Every row comes from one small tree of marks. The marks that hang from a mark follow it in brackets, in the order of their numbers. Every link used is in the known rows. Which tree was each row made from?
Known rows
Z250(Z988): [-0.50 -0.19  0.29  0.12 -2.31  1.46  0.78  1.40 -0.57 -1.02 -0.25 -1.15
 -0.56 -1.21  0.39 -0.29 -2.30  0.27  0.92 -0.05  0.94  1.53  0.25]
Z358(Z144 Z988(Z250) Z995): [-4.19  4.69 -0.72  4.10 -1.36  1.29  0.43  0.57  0.83 -1.36 -2.73 -1.47
 -2.94 -0.25  3.09 -4.55  1.40 -0.44 -3.81  4.10 -0.14 -1.46  4.03]
Z358(Z144 Z988(Z250) Z995(Z652)): [-4.49  3.91 -0.72  4.10 -1.03  0.82  0.32  0.34  0.70 -1.38 -3.82 -1.64
 -1.07  0.11  4.05 -3.78  0.80  0.71 -2.93  4.66  0.99 -2.37  3.37]
Z250(Z652(Z995(Z475)) Z988(Z358(Z144))): [-1.60 -3.16 -0.06 -0.51 -4.52  3.86  3.30  0.82 -0.28 -2.44 -2.05 -0.35
  0.10 -0.93  3.10 -0.79 -4.35  2.99  0.70 -3.58  6.88 -0.23 -0.08]
Z652(Z250(Z988) Z995(Z475)): [-1.38 -3.91  0.88 -1.96 -1.18 -0.68  3.94 -0.76 -0.05 -1.97  0.19 -3.02
  1.49 -1.40  1.33  0.93 -5.43 -0.50  2.08 -3.99  4.70 -2.11 -1.44]
Z144(Z358(Z988 Z995)): [-0.10  1.20 -2.76  1.52 -0.18  2.14  1.18  0.74  0.74 -0.76 -0.30  1.43
  0.11 -0.37  0.40 -0.67  1.72  0.19 -1.83  1.75 -0.67 -0.87  3.35]
Z144(Z358(Z995(Z475 Z652(Z250)))): [-0.45 -0.97 -2.35  0.45  0.76  1.20  1.72  0.36  1.01 -2.06 -0.45  0.60
  2.83  1.51  0.44  1.30 -0.62  1.13 -0.51  0.29  0.57 -2.29  0.92]
Z144(Z358(Z995(Z475 Z652(Z250(Z988))))): [-0.69 -1.05 -2.23  0.45 -0.05  1.64  2.09  0.97  0.90 -2.55 -0.59  0.14
  2.65  1.04  0.57  1.15 -1.55  1.11 -0.17  0.11  0.99 -1.77  1.14]
Z492(Z992(Z652(Z250 Z995))): [ 1.32 -0.92  0.57 -1.26 -0.38  1.11  0.75 -1.41  1.98  0.09 -0.87 -0.35
  2.21 -2.94  4.86 -0.56 -1.30  0.11  1.99 -0.10  1.08 -0.45 -0.48]
Z358(Z144 Z988(Z250(Z652(Z995)))): [-2.07  1.35  0.16  2.37 -2.68  0.79  0.20  0.45 -0.90 -1.51 -2.23  0.43
 -1.75 -0.13  3.72 -4.07 -0.25  1.13 -2.23 -0.01  2.45 -1.51  2.41]
Z652(Z250(Z988(Z358(Z144))) Z995): [-2.23 -2.94  1.88 -1.65 -3.31  0.80  2.43 -0.81 -0.45 -2.36 -0.88 -2.27
  0.20 -2.46  1.77 -0.08 -4.78  1.88  1.80 -2.38  5.18 -1.08 -1.49]
Z492(Z992(Z652(Z995))): [ 1.36 -0.46  0.06 -0.27 -0.44  1.90  0.83 -1.36  2.64  0.50 -1.03  0.27
  1.79 -2.28  4.65 -1.15 -0.72 -0.13  1.68  0.12  0.36  0.20  0.23]
Z988(Z250(Z652)): [ 0.49 -0.05 -0.86 -0.14 -0.09  0.80 -0.30  1.26 -1.42 -1.87 -1.06 -1.39
 -0.56  1.03  1.44 -0.20 -2.68  2.77 -0.13 -2.21  1.40 -0.06  0.96]
Z992(Z492 Z652(Z250 Z995)): [ 1.83 -0.19  1.42 -2.01 -0.15  1.72  1.07 -0.87  0.26 -2.41  1.28 -1.52
  0.02 -2.60  2.94  1.15 -5.02  0.05 -0.48 -1.59  0.78 -0.24  0.84]
Z492(Z992(Z652(Z250))): [ 1.39  0.07  0.33 -1.46 -0.11  0.63 -0.40 -0.66  1.45  0.33 -0.79  0.02
  2.18 -2.92  4.60 -0.61 -0.23  0.15  1.34  1.06  0.03  0.04 -0.62]
Z995(Z475): [-1.13 -0.79 -0.74 -0.13  1.43 -1.21  2.25  0.22  1.33  0.50  0.00 -0.33
  1.44  1.29  0.22 -0.16  0.14 -1.68 -0.97 -1.63  0.84 -1.37 -0.24]
Z652(Z250(Z988(Z358)) Z995(Z475)): [-2.34 -3.81  0.95 -2.32 -1.48 -0.25  4.12 -0.58  0.21 -1.55 -0.55 -2.89
  1.51 -1.96  1.49  0.75 -4.91  0.43  1.46 -3.78  5.77 -1.89 -1.70]
Z992(Z652): [ 1.39  1.02  0.32 -0.97  0.02  0.92 -0.25 -0.82  0.24  0.39  1.01 -0.24
  0.72 -0.29  1.51 -1.02  0.26 -0.74 -1.80 -0.03 -0.79  1.17  0.82]
Z358(Z144 Z988 Z995(Z652(Z250))): [-3.90  2.60 -0.42  2.85 -1.06  0.28  0.33 -0.72  0.17 -0.99 -3.17 -1.04
 -0.19 -1.36  3.87 -2.47  1.37  0.02 -2.18  4.90  1.71 -3.20  1.79]
Z992(Z492 Z652(Z250 Z995(Z475))): [ 1.33 -0.59  1.02 -2.14  0.45  1.06  2.10 -0.74  0.95 -2.26  1.27 -1.61
  0.79 -1.82  3.06  1.10 -5.00 -0.69 -1.04 -2.40  1.29 -0.95  0.73]
Z995(Z475 Z652(Z250(Z988))): [-1.66 -2.80 -0.13 -1.53  0.83 -2.29  2.16  0.46 -0.27 -0.69 -1.36 -1.83
  4.59  0.07  2.27  1.77 -2.82  0.28  1.30 -1.33  3.88 -2.86 -2.41]
Z358(Z144 Z988 Z995(Z475 Z652)): [-4.54  2.60 -1.24  3.62 -0.35  0.37  1.99 -0.32  1.78 -0.25 -3.32 -0.60
  0.44  0.25  3.81 -3.21  2.10 -1.47 -3.15  4.14  1.67 -3.56  2.50]
Z358(Z995): [-1.32  1.92 -1.19  1.47  0.75  1.49  1.06 -0.40  1.32 -0.45 -0.80 -1.87
 -0.96 -0.14  0.20  0.07  0.17 -0.60 -0.84  2.39 -0.78 -0.60  1.82]
Z358(Z144): [-1.90  0.85  1.48  1.81 -2.36  0.66 -0.74 -0.24  0.44 -1.77 -0.96  1.56
 -1.10  1.25  1.18 -2.62  0.22  0.50 -1.15  0.89  0.26 -0.41 -0.05]
Z988(Z250 Z358(Z995)): [-3.83  2.62 -0.77  0.41  0.16  1.57  0.72  1.57  1.09 -0.61 -2.67 -3.08
 -1.34  0.09  1.04 -1.46 -0.74  2.97 -2.15  1.33  1.47  0.46  1.62]
Z358(Z988(Z250) Z995): [-2.31  3.84 -2.17  2.28  0.99  0.73  1.31  0.66  0.48  0.41 -1.81 -3.02
 -1.92 -1.41  1.97 -1.90  1.12 -0.84 -2.73  3.28 -0.48 -0.97  4.04]

Write each row's tree
[ 1.56 -0.28  1.53 -1.92 -1.32  2.32  1.48 -0.15  0.02 -2.98  1.13 -2.01
 -0.22 -3.03  3.31  0.98 -6.18  0.26 -0.10 -1.65  1.32  0.53  0.89] | Z992(Z492 Z652(Z250(Z988) Z995))
[ 0.89 -3.68 -0.90 -0.77 -2.88  3.02  3.53  0.42 -0.90 -2.38 -0.69 -1.18
  0.60 -0.78  2.18  0.88 -5.16  1.44  2.07 -4.38  5.18 -0.47  0.31] | Z250(Z652(Z995(Z475)) Z988)
[-0.13 -0.04 -2.51  1.12  0.56  2.12  1.85  0.74  1.79 -1.78  0.21  1.08
  1.22  1.70 -0.51  0.33  0.26  0.19 -1.35  0.00 -0.55 -1.03  2.10] | Z144(Z358(Z995(Z475)))
[ 0.86  1.25  1.37 -2.37 -1.13  2.20 -0.06  1.11 -0.34 -2.02  0.76 -1.50
 -0.37 -3.35  2.99  0.73 -4.21  0.99 -1.35 -0.04  0.54  1.33  0.67] | Z992(Z492 Z652(Z250(Z988(Z358))))
[ 1.21 -0.27 -2.42  0.46 -0.82  1.48  0.21  1.69 -0.98 -1.42 -0.29  2.08
  0.67  0.18  1.00 -0.84  0.25  1.85 -1.36 -0.95  0.53 -0.53  2.54] | Z144(Z358(Z988(Z250(Z652))))
[ 0.74 -1.61  0.73 -2.36  0.26 -0.31  2.19 -2.13  0.47 -0.49  1.10 -1.91
  1.99 -0.79  2.18 -0.24 -2.37 -1.24 -0.75 -2.65  2.06 -1.10 -0.42] | Z992(Z652(Z250 Z995(Z475)))
[ 1.10 -0.69  1.22 -2.12 -0.74  1.82  2.40  0.00  0.70 -2.67  1.23 -2.15
  0.34 -2.47  3.32  0.87 -6.21 -0.58 -0.47 -2.43  1.72 -0.10  0.83] | Z992(Z492 Z652(Z250(Z988) Z995(Z475)))
[-4.24  0.97 -0.01  2.29 -0.34  0.07  1.52 -0.78  1.69 -2.50 -2.54 -1.37
  1.17  1.56  2.73 -1.06 -0.80 -0.04 -1.48  2.40  1.95 -3.59  0.02] | Z358(Z144 Z995(Z475 Z652(Z250)))
[-4.09  0.55  0.26  0.87 -3.11  2.62  1.75  1.39  1.06 -1.29 -2.53 -1.38
 -0.16 -0.77  1.98 -1.45 -1.65  1.48 -0.63  1.54  3.09  0.34  0.36] | Z250(Z988(Z358(Z144 Z995(Z475 Z652))))
[-2.66  1.28 -2.22  0.80  2.09 -1.22  2.66 -0.40  0.74  1.07 -2.21 -2.69
  1.89 -1.63  2.80  0.04  1.29 -1.73 -1.54  2.97  2.07 -3.65  1.64] | Z358(Z988 Z995(Z475 Z652(Z250)))
[-1.89  1.78 -1.88  0.97  1.13 -0.35  1.29 -0.46 -0.14  0.86 -2.43 -2.53
  0.91 -2.48  2.80  0.16  1.06 -0.61 -0.99  4.13  1.36 -2.84  1.85] | Z358(Z988 Z995(Z652(Z250)))
[-0.98 -3.69  0.65 -1.93  0.60 -1.73  3.44 -1.82  0.30 -1.18  0.24 -2.19
  1.94 -0.61  1.05  1.20 -3.76 -0.75  1.45 -3.92  3.99 -3.25 -1.58] | Z652(Z250 Z995(Z475))
[ 1.88  1.31  1.19 -2.06  0.31  1.14 -0.59  0.37 -0.38 -1.96  1.38 -1.13
 -0.18 -2.50  2.70  1.05 -3.37  0.18 -1.41  0.00 -0.62  0.56  0.67] | Z992(Z492 Z652(Z250))
[ 1.92  0.49  0.83 -0.65 -0.32  2.95  1.31 -0.56  1.31 -1.76  1.02 -0.56
 -0.72 -1.66  2.85  0.21 -4.03 -0.17 -1.08 -1.35 -0.10  0.63  2.02] | Z992(Z492 Z652(Z995))
[-1.49 -0.27 -0.47  0.17 -4.37  4.73  1.11  1.43 -0.89 -2.52 -2.42 -0.56
 -1.19 -1.57  2.71 -0.68 -2.57  3.54 -0.06 -0.07  4.59  0.95  0.84] | Z250(Z652 Z988(Z358(Z144 Z995)))
[-3.62  0.59 -1.12 -0.12  0.66  1.09  1.84  0.18  1.91  0.68 -2.71 -1.41
  1.40 -0.16  1.32  0.15  0.89  1.47 -1.42  1.78  2.83 -1.22  0.05] | Z988(Z358(Z995(Z475 Z652)))
[-4.23  3.36 -1.08  3.65 -0.71  0.67  2.12 -0.14  2.16 -0.31 -2.26 -0.47
 -1.34  0.00  2.82 -4.10  2.69 -2.51 -3.98  3.58  0.55 -2.66  3.19] | Z358(Z144 Z988 Z995(Z475))
[-4.63  1.55 -1.17  0.44  1.05  0.77  1.62  1.49  1.56 -0.31 -3.47 -3.26
  0.67  0.98  1.92 -1.00 -1.12  2.85 -2.13  0.90  2.67 -0.86  1.07] | Z988(Z250 Z358(Z995(Z475 Z652)))
[-0.73  0.18 -3.28  1.39  0.65  1.17  2.10  0.61  1.24 -0.56 -1.01  1.16
  2.30  0.56  1.18 -0.06  1.35 -0.13 -1.73  1.42  0.48 -2.17  2.72] | Z144(Z358(Z988 Z995(Z475 Z652)))
[-1.15  0.64 -3.33  1.80  0.84  1.05  1.90  1.36  1.05 -1.14 -1.36  0.26
  1.93  1.09  1.44 -0.60  0.39  0.69 -2.12  0.99  0.39 -2.04  3.17] | Z144(Z358(Z988(Z250) Z995(Z475 Z652)))
[-2.09 -1.18 -0.67 -1.04 -0.78  1.66  1.83  1.15 -0.15 -1.14 -2.40 -1.56
  0.27  0.48  2.11 -0.68 -2.83  4.09 -0.93 -3.44  4.97 -0.51  0.47] | Z988(Z250(Z652(Z995(Z475))) Z358)
[ 0.06 -1.33 -0.91  0.03  0.08  0.83  1.60  0.79 -0.66 -2.11 -1.00 -1.72
  0.08  1.37  1.77 -0.22 -3.89  2.23  0.15 -3.94  2.72 -1.07  1.09] | Z988(Z250(Z652(Z995(Z475))))
[-5.24  3.33 -1.24  4.02 -0.12  0.15  1.78  0.56  1.69 -1.08 -3.86 -1.90
 -0.01  1.13  4.20 -3.85  0.81 -0.53 -3.64  3.55  1.59 -3.39  3.06] | Z358(Z144 Z988(Z250) Z995(Z475 Z652))
[ 1.62  1.18  1.27 -2.04 -0.74  1.83 -0.18  1.00 -0.58 -2.43  1.14 -1.60
 -0.38 -3.12  2.96  0.94 -4.41  0.34 -0.95 -0.17 -0.22  1.22  0.80] | Z992(Z492 Z652(Z250(Z988)))
[-4.43  2.14 -1.10  0.36  0.78  1.20  1.69  1.68  1.73 -0.36 -2.64 -3.16
 -0.66  0.58  1.32 -1.55 -0.62  2.12 -2.73  0.42  1.91 -0.15  1.54] | Z988(Z250 Z358(Z995(Z475)))
[-5.94  2.16 -0.13  1.72 -0.62  1.26  0.97  1.28  1.91 -1.58 -4.25 -2.31
  0.06  1.81  2.69 -2.77 -0.94  3.14 -2.88  1.49  2.89 -1.25  1.10] | Z988(Z250 Z358(Z144 Z995(Z475 Z652)))
[-1.06 -2.68  0.28 -0.38 -5.23  4.45  2.22  0.55 -0.92 -2.77 -2.18 -0.19
 -0.61 -1.54  2.94 -0.79 -4.36  3.71  1.25 -2.86  6.49  0.41  0.04] | Z250(Z652(Z995) Z988(Z358(Z144)))
[-1.90  2.26 -2.29  1.96  0.98  0.47  1.33 -0.41  0.62  1.23 -2.43 -1.81
  0.49 -1.73  2.54 -0.53  1.89 -0.81 -1.37  4.36  0.71 -2.16  2.59] | Z358(Z988 Z995(Z652))
[-2.86 -0.48  1.06 -1.35 -1.91  0.06  1.10  0.68 -0.57 -1.80 -1.02 -2.25
  0.21 -1.87  1.52 -0.19 -2.36  1.12 -0.17  0.20  3.27 -0.67 -1.16] | Z652(Z250(Z988(Z358(Z144 Z995(Z475)))))
[-2.52  0.02 -1.42  0.41  1.37  0.01  2.57 -0.15  1.17 -1.13 -1.72 -3.27
  2.06  0.02  1.68  1.41 -1.80 -0.54  0.00  1.46  1.95 -2.57  0.04] | Z358(Z995(Z475 Z652(Z250(Z988))))
[-3.80  2.17 -0.40  1.26 -2.00  3.14  0.18  1.48  0.39 -2.57 -3.67 -1.55
 -1.78  0.70  2.79 -2.49 -1.43  4.70 -2.63  0.56  3.39 -0.29  1.75] | Z988(Z250(Z652) Z358(Z144 Z995))
[ 0.46 -0.83  0.70 -1.63 -1.50  1.78  1.01 -0.76  1.97  0.09 -1.41 -0.65
  1.97 -3.65  5.12 -0.78 -1.92  0.89  1.85 -0.05  2.14  0.30 -0.64] | Z492(Z992(Z652(Z250(Z988(Z358)) Z995)))
